Each row was made from one small tree. Brackets hold a mark, then the marks that hang from it, in the order of their numbers. Every link used is in the known rows. Write each row's tree.
Known rows
(Z167 (Z81 Z158)): [.09, -.26, .19, .21, .42, -.10, -.27, .05, .22, -.23, -.08, .10, -.10, -.39, -.06, .02, -.06, .05, .09, .22, -.31, -.24, .03, -.15, -.04, -.15, -.09, -.16, .06]
(Z172 (Z252 Z81) Z630): [-.09, .15, -.33, -.01, .15, .29, .04, .40, -.16, -.31, -.30, .18, .10, .16, .32, -.11, -.19, -.24, -.51, .30, .41, .33, .38, -.22, .15, -.17, .01, .34, -.04]
(Z293 (Z167 Z81)): [.00, -.12, .33, -.05, .10, -.03, -.26, -.27, .15, -.22, -.05, -.04, .02, -.25, -.03, .27, .03, -.01, -.14, .25, -.25, -.33, .06, -.15, .20, -.13, -.18, .05, .02]
(Z91 (Z293 (Z167 (Z81 (Z252 Z105))))): [-.01, -.10, .09, -.16, .17, .09, -.19, -.40, .11, -.12, -.08, .14, -.14, -.31, -.25, .34, .17, .08, .07, .11, -.34, -.17, -.21, .11, .21, .07, -.15, -.02, -.08]
(Z105 (Z91 Z293) Z158 (Z381 (Z81 Z167 Z252))): [.74, -.37, .27, -.35, .19, -.11, .05, .38, -.21, -.23, -.25, -.44, -.19, -.02, .26, -.31, .71, .51, -.26, -.52, .01, -.54, .10, .27, .29, .62, -.64, .25, -.09]
(Z381 (Z81 Z167 Z252) (Z105 Z158)): [.39, -.07, .10, -.26, -.26, -.05, .05, .29, -.16, -.33, -.30, .09, -.46, .22, .24, -.43, .28, .29, -.10, -.13, .15, -.17, .13, .40, -.03, .27, -.29, -.15, .45]
(Z172 (Z167 (Z81 Z252)) Z630): [-.14, -.05, .12, -.10, .00, .22, .07, .36, .23, -.12, -.28, .11, -.23, .01, -.01, .06, -.35, .13, -.44, .39, .28, -.13, .24, .01, -.02, -.11, -.27, .15, .19]
(Z105 (Z91 Z293) Z158 (Z381 (Z81 Z252))): [.77, -.43, .19, -.22, .21, -.15, .08, .41, -.35, -.20, -.18, -.50, -.17, -.03, .32, -.26, .80, .44, -.20, -.61, .01, -.43, .05, .20, .21, .66, -.55, .28, -.13]
(Z167 (Z81 Z158 (Z252 (Z105 Z91 Z381)))): [.13, -.36, .11, -.01, .28, .11, -.13, .25, .07, -.29, -.34, -.12, -.14, -.18, -.06, -.12, -.03, .18, .04, .24, -.37, -.29, -.15, .08, -.11, .00, -.18, -.04, .17]
(Z167 (Z81 Z158 (Z252 Z105))): [.03, -.28, .09, .06, .24, .14, -.16, .17, .11, -.24, -.31, .04, -.17, -.18, -.15, -.09, -.12, .11, .07, .35, -.43, -.15, -.19, .06, -.14, -.09, -.14, -.16, .21]
(Z381 (Z81 Z252) (Z105 Z91 Z158)): [.44, -.19, .03, -.03, -.16, -.02, .09, .40, -.34, -.42, -.23, -.11, -.48, .20, .44, -.51, .39, .29, -.03, -.44, .18, -.04, .08, .26, -.09, .40, -.18, -.10, .38]
(Z81 Z158 Z167 (Z252 (Z105 (Z91 Z293) Z381))): [.09, -.17, .07, -.42, .00, .34, -.02, .22, .04, -.15, -.53, -.20, -.25, .10, -.18, -.39, -.24, .37, .04, .28, -.45, -.30, -.29, .54, .09, .12, -.20, -.30, .23]
(Z293 Z91): [.01, -.13, -.07, -.01, -.03, .03, -.05, .18, .15, .07, .00, .04, -.22, .02, .02, .10, .10, -.04, .08, -.11, .03, .09, -.07, -.14, .12, .19, -.08, -.21, .27]
(Z381 (Z81 Z158 Z167 Z252) (Z105 (Z91 Z293))): [.26, .00, -.04, -.03, -.08, .08, -.17, .23, -.04, -.42, -.21, .12, -.68, -.04, .18, -.51, .04, .33, .26, -.15, -.03, -.19, -.01, .42, .05, .21, -.17, -.54, .46]
(Z167 (Z81 Z158 (Z252 (Z105 Z381)))): [.12, -.33, .09, -.02, .23, .09, -.14, .21, .07, -.25, -.32, -.07, -.11, -.17, -.10, -.05, -.02, .13, .04, .33, -.40, -.26, -.15, .10, -.13, -.02, -.17, -.05, .18]
(Z293 Z91 (Z167 Z81)): [.02, -.26, .26, -.07, .08, -.02, -.30, -.08, .30, -.16, -.04, .00, -.20, -.22, .00, .38, .14, -.05, -.08, .13, -.21, -.23, -.02, -.27, .33, .06, -.25, -.16, .28]
(Z252 (Z105 (Z91 (Z293 (Z167 Z81))) Z158)): [.21, -.45, .24, -.31, .33, .02, .00, -.10, .06, -.43, -.37, -.11, -.02, -.14, .02, .02, .26, .15, -.09, -.21, -.24, -.16, -.04, .05, .01, .19, .10, .26, -.14]
(Z252 (Z81 Z158)): [-.08, -.01, .28, .17, .15, .02, -.06, -.23, -.05, -.21, .00, .10, .11, .04, .12, -.07, -.14, -.08, .16, .19, -.12, -.01, .14, -.04, .14, .04, .04, -.17, -.08]
(Z630 (Z105 Z158 Z381) (Z172 (Z167 (Z81 Z252)))): [.46, -.20, .13, -.30, .12, -.07, .40, .30, .56, -.05, -.48, -.47, -.22, .55, -.31, .07, .33, .12, -.17, -.39, .12, -.18, .09, .57, -.58, -.23, -.54, .60, .18]
(Z381 (Z81 Z167 Z252) (Z105 Z91)): [.21, .09, -.04, -.12, -.29, .11, -.03, .29, -.04, -.42, -.23, .07, -.55, .17, .24, -.47, .08, .31, .02, -.16, .27, -.18, .10, .34, -.02, .21, -.25, -.27, .50]
(Z105 Z91): [.02, -.04, .05, .06, .12, .08, .02, .09, .02, -.15, -.04, -.17, -.08, -.03, .11, -.21, -.03, .17, -.03, -.26, .07, -.06, .03, -.05, .05, .09, -.02, .00, -.05]
(Z381 (Z81 Z158 Z167 (Z252 Z105))): [.20, -.02, .13, -.07, -.17, .14, -.25, .35, .04, -.34, -.30, .04, -.42, .13, -.02, -.39, -.07, .13, .11, .32, -.23, -.20, -.14, .30, -.02, -.04, -.29, -.46, .40]
(Z630 (Z172 (Z167 (Z81 Z158)) (Z252 Z105))): [.18, -.19, .00, -.18, .11, .02, .09, .29, .53, -.25, -.57, -.06, -.27, .08, -.32, .01, -.20, -.03, -.03, .07, .04, .15, .05, .15, -.32, -.54, .04, .22, .19]
(Z172 Z167): [-.04, -.03, .34, -.15, -.20, -.05, .08, .05, .26, .05, -.15, -.04, -.12, .06, -.08, .09, -.18, .07, -.02, .11, .19, -.06, .14, .09, .04, -.07, .01, -.07, -.02]
(Z172 (Z167 Z81) Z252 (Z630 (Z105 (Z91 Z293)))): [.00, .06, -.17, -.11, .30, .27, .00, .63, .53, -.38, -.52, .07, -.31, .09, .04, .05, -.20, -.07, -.47, .16, .52, .14, .42, -.01, -.12, -.44, -.17, .33, -.01]
(Z293 Z91 (Z167 (Z81 Z158 Z252))): [.01, -.30, .25, -.01, .04, .10, -.32, .05, .18, -.11, -.13, -.09, -.31, -.16, -.02, .20, .02, .02, .00, .27, -.46, -.20, -.18, -.13, .32, .07, -.31, -.38, .40]
(Z105 Z91 Z158 (Z381 Z81)): [.78, -.49, .31, -.18, .21, -.28, .07, .52, -.28, -.34, -.20, -.58, -.03, .04, .50, -.30, .72, .30, -.29, -.57, .13, -.48, .27, .00, .12, .50, -.39, .39, -.11]

Which tree is each row?
[.32, -.38, .05, -.29, .14, -.02, -.12, .09, -.03, -.50, -.30, -.24, -.09, -.11, .13, .02, .31, .01, .12, -.15, -.15, -.35, .00, .11, -.02, .19, .10, .16, -.05]
(Z252 (Z105 (Z91 (Z293 Z167)) (Z381 (Z81 Z158))))
[.46, -.44, .19, -.50, .03, -.14, .07, .25, -.07, -.39, -.44, -.22, .07, .13, .16, -.06, .43, .04, -.17, -.07, -.04, -.34, .13, .15, -.12, .21, -.01, .40, -.02]
(Z252 (Z105 Z158 (Z381 (Z81 Z167))))
[.29, -.07, .08, .01, .02, -.12, -.20, .23, .06, -.57, -.17, .11, -.52, -.09, .34, -.48, .01, .18, .22, -.18, .11, -.26, .26, .20, -.03, .08, .05, -.43, .40]
(Z381 (Z81 Z158 Z167) (Z105 Z91))
[.22, -.03, .11, -.06, -.06, .15, -.27, .30, .05, -.36, -.28, .04, -.50, .03, -.04, -.40, -.01, .22, .18, .19, -.24, -.22, -.17, .32, .04, .03, -.32, -.48, .33]
(Z381 (Z81 Z158 Z167 (Z252 (Z105 (Z91 Z293)))))
[.20, -.32, .11, -.16, .27, .10, -.01, .13, .08, -.22, -.31, -.07, -.09, -.17, -.11, .01, .24, .26, -.12, .04, -.20, -.29, -.13, .10, -.04, .19, -.33, .23, .03]
(Z167 (Z81 (Z252 (Z105 (Z91 Z293) Z158 Z381))))
[.07, -.24, .37, -.18, .06, .11, -.14, -.11, .03, -.30, -.27, -.20, -.03, -.09, .00, .10, .07, .14, -.25, .19, -.34, -.29, -.08, .01, .16, .02, -.26, .10, .08]
(Z293 (Z167 (Z81 (Z252 (Z105 Z91 Z158)))))
[.26, .04, -.01, -.12, -.02, -.11, -.13, .03, .12, -.49, -.08, .25, -.51, -.13, .22, -.27, .21, .22, .16, -.34, .32, -.26, .24, .20, .03, .20, -.07, -.21, .27]
(Z381 (Z81 Z167) (Z105 (Z91 Z293)))
[-.11, .08, .39, -.02, .14, .06, -.09, -.28, .13, -.22, -.10, .18, .08, .06, .01, -.14, -.26, .03, .08, .32, -.10, -.17, .20, .06, .24, -.01, -.10, -.23, -.04]
(Z252 (Z81 Z158 Z167))
[.13, -.31, -.09, -.15, .03, .27, .02, .30, -.23, -.13, -.39, -.31, -.20, .08, -.01, -.29, -.07, .20, .16, .10, -.47, -.07, -.36, .42, -.06, .19, -.02, -.22, .17]
(Z81 Z158 (Z252 (Z105 (Z91 Z293) Z381)))
[-.06, -.08, .10, -.30, -.07, .41, -.04, .25, .08, -.18, -.54, -.12, -.29, .18, -.17, -.51, -.44, .35, .03, .38, -.46, -.14, -.29, .49, .02, -.02, -.14, -.44, .33]
(Z81 Z158 Z167 (Z252 (Z105 Z91)))
[.26, -.26, -.02, -.16, .19, -.10, .19, -.06, -.15, -.23, -.15, .00, -.18, -.09, .29, -.20, .26, .26, -.01, -.57, .09, .03, .14, .18, .00, .38, .21, .09, .01]
(Z381 (Z105 (Z91 Z293) Z158))
[-.01, .00, -.04, -.20, .02, .18, .24, .47, .30, -.16, -.30, -.23, -.15, .35, .16, .05, -.15, -.02, -.39, -.04, .51, -.14, .40, .20, -.20, -.11, -.14, .38, .04]
(Z172 Z167 (Z630 (Z105 Z91 Z381)))
[.22, -.27, .19, -.43, .02, -.03, .00, .46, .39, -.36, -.69, -.06, -.04, -.05, -.05, .16, -.01, -.07, -.25, .34, .28, -.07, .28, -.03, -.04, -.28, .13, .35, -.09]
(Z172 (Z167 Z81) (Z252 (Z105 Z381)))
[.05, -.34, .31, .01, .16, -.03, -.38, -.04, .27, -.19, -.07, -.02, -.24, -.27, .02, .29, .06, -.06, .02, .20, -.38, -.23, -.05, -.26, .32, .03, -.18, -.33, .31]
(Z293 Z91 (Z167 (Z81 Z158)))
[.01, -.10, .28, -.52, -.01, .06, .15, -.24, .11, -.41, -.40, .03, .31, .21, -.01, .10, .05, -.08, -.09, .27, .12, -.37, .26, .13, .05, .15, .04, .40, -.12]
(Z252 (Z81 Z167) (Z105 Z381))
[.35, -.30, .21, -.09, .40, -.05, .08, .00, -.10, -.11, -.09, -.20, -.10, -.14, .15, -.21, .38, .38, -.12, -.55, -.10, -.06, .02, .05, .21, .40, -.17, .11, -.25]
(Z105 (Z91 Z293) Z158)
[.27, -.02, .19, -.20, -.19, .14, -.10, .35, .02, -.35, -.32, -.04, -.37, .22, .03, -.39, .14, .24, -.10, .07, .00, -.24, -.07, .26, .01, .12, -.44, -.16, .31]
(Z381 (Z81 Z167 (Z252 (Z105 Z91 Z158))))
[.02, -.06, .14, -.07, .26, -.03, -.25, -.44, .15, -.09, .08, .17, -.09, -.43, -.19, .37, .20, .07, .07, .05, -.26, -.21, -.08, -.01, .29, .04, -.18, -.02, -.15]
(Z91 (Z293 (Z167 Z81)))
[.24, -.33, .47, -.57, .18, .04, .24, -.11, .02, -.54, -.53, -.19, .29, .23, .19, -.13, .22, .16, -.26, -.06, .11, -.42, .33, .13, .13, .36, -.07, .50, -.20]
(Z252 (Z81 Z167) (Z105 Z91 Z158 Z381))
[.51, -.51, .21, -.42, .17, -.12, .03, .13, -.12, -.48, -.38, -.33, -.02, -.03, .20, .00, .55, .11, -.10, -.33, -.11, -.36, .06, .11, .02, .36, -.01, .38, -.13]
(Z252 (Z105 (Z91 (Z293 Z167)) Z158 (Z381 Z81)))
[.05, -.19, .11, .18, .23, .09, -.20, .15, .08, -.12, -.16, .03, -.19, -.22, -.12, -.12, -.11, .18, .06, .32, -.38, -.17, -.15, .04, -.04, -.07, -.28, -.23, .21]
(Z167 (Z81 Z158 Z252))
[.17, .09, -.26, -.25, -.06, .18, .10, .84, .27, -.28, -.54, -.13, -.21, .40, .22, .01, -.06, -.23, -.51, .18, .64, .13, .48, .12, -.16, -.36, -.12, .41, .05]
(Z172 Z167 Z252 (Z630 (Z105 (Z381 Z81))))
[.28, -.30, .04, -.36, -.01, -.07, -.06, .21, .03, -.41, -.38, -.12, -.01, .04, .07, -.02, .19, -.07, .06, .10, -.08, -.34, .09, .15, -.17, .05, .10, .16, .07]
(Z252 (Z105 (Z381 (Z81 Z158 Z167))))
[.27, -.09, -.13, .13, -.22, -.01, -.11, .33, -.27, -.35, -.15, .07, -.52, .10, .30, -.40, .09, .06, .28, -.04, -.04, .01, -.02, .31, -.17, .12, .01, -.45, .52]
(Z381 (Z81 Z158 Z252) Z105)
[.00, -.06, .02, -.15, .10, .25, .18, .53, .37, -.21, -.39, -.19, -.24, .25, .04, .05, -.14, .10, -.45, .12, .41, -.27, .30, .19, -.23, -.12, -.41, .38, .15]
(Z172 (Z167 (Z81 Z252)) (Z630 (Z105 Z91 Z381)))
[.49, -.25, .10, .01, .02, -.23, .01, .28, -.21, -.52, -.14, -.03, -.38, .04, .51, -.38, .43, .18, .02, -.54, .26, -.11, .28, .08, -.10, .31, .00, -.01, .23]
(Z381 Z81 (Z105 Z91 Z158))
[.45, -.18, .12, -.14, .00, .00, -.08, .51, -.11, -.29, -.21, -.45, -.23, .03, .26, -.39, .23, .33, -.06, -.16, .03, -.54, .08, .19, .14, .28, -.44, -.05, .14]
(Z105 Z91 (Z381 (Z81 Z158 Z167 Z252)))
[.34, -.37, .39, -.12, .45, -.07, -.04, -.11, -.03, -.22, -.12, -.22, -.09, -.27, .13, -.07, .38, .37, -.19, -.43, -.22, -.23, .03, .00, .31, .33, -.25, .15, -.24]
(Z105 (Z91 (Z293 (Z167 Z81))) Z158)
[.07, -.31, .22, -.22, .13, .00, .07, -.13, -.09, -.44, -.35, -.08, .27, .11, .16, .05, .05, -.20, .14, .21, -.14, -.20, .15, .07, -.06, .16, .27, .21, -.11]
(Z252 (Z81 Z158) (Z105 Z381))
[.05, -.13, .16, -.02, .32, -.05, -.31, -.42, .14, -.11, .04, .15, -.13, -.45, -.17, .32, .13, .05, .14, .09, -.40, -.22, -.10, .01, .28, .00, -.12, -.16, -.14]
(Z91 (Z293 (Z167 (Z81 Z158))))
[.05, -.15, -.11, -.29, -.20, .32, .21, .29, -.19, -.09, -.38, -.32, -.07, .28, -.02, -.19, .05, .19, -.09, .02, -.09, -.07, -.26, .32, -.09, .24, -.13, .15, .15]
(Z81 (Z252 (Z105 Z91 Z381)))
[.74, -.44, .31, -.28, .15, -.14, .01, .28, -.36, -.25, -.20, -.56, -.16, -.03, .34, -.18, .79, .41, -.25, -.52, -.09, -.52, .05, .19, .32, .62, -.56, .29, -.12]
(Z105 (Z91 (Z293 Z167)) Z158 (Z381 (Z81 Z252)))
[.54, -.17, .05, -.11, .22, -.09, .13, .42, .10, -.30, -.21, -.49, -.11, .38, .25, -.16, .59, .06, -.11, -.54, .17, -.25, .18, .27, -.30, .15, -.37, .36, -.04]
(Z630 (Z105 Z91 Z158 (Z381 Z81)))
[.23, .01, -.02, -.06, -.24, .03, -.15, .28, -.09, -.37, -.24, .16, -.56, .10, .20, -.46, -.03, .18, .19, .09, -.02, -.15, .04, .42, -.07, .08, -.12, -.50, .56]
(Z381 (Z81 Z158 Z167 Z252) Z105)
[.37, -.05, -.14, -.20, .19, -.03, .18, .46, .71, -.18, -.55, -.35, -.26, .40, -.30, .10, .10, -.11, -.05, -.16, .20, .00, .18, .42, -.57, -.58, -.28, .46, .16]
(Z630 (Z105 Z381) (Z172 (Z167 (Z81 Z158)) Z252))
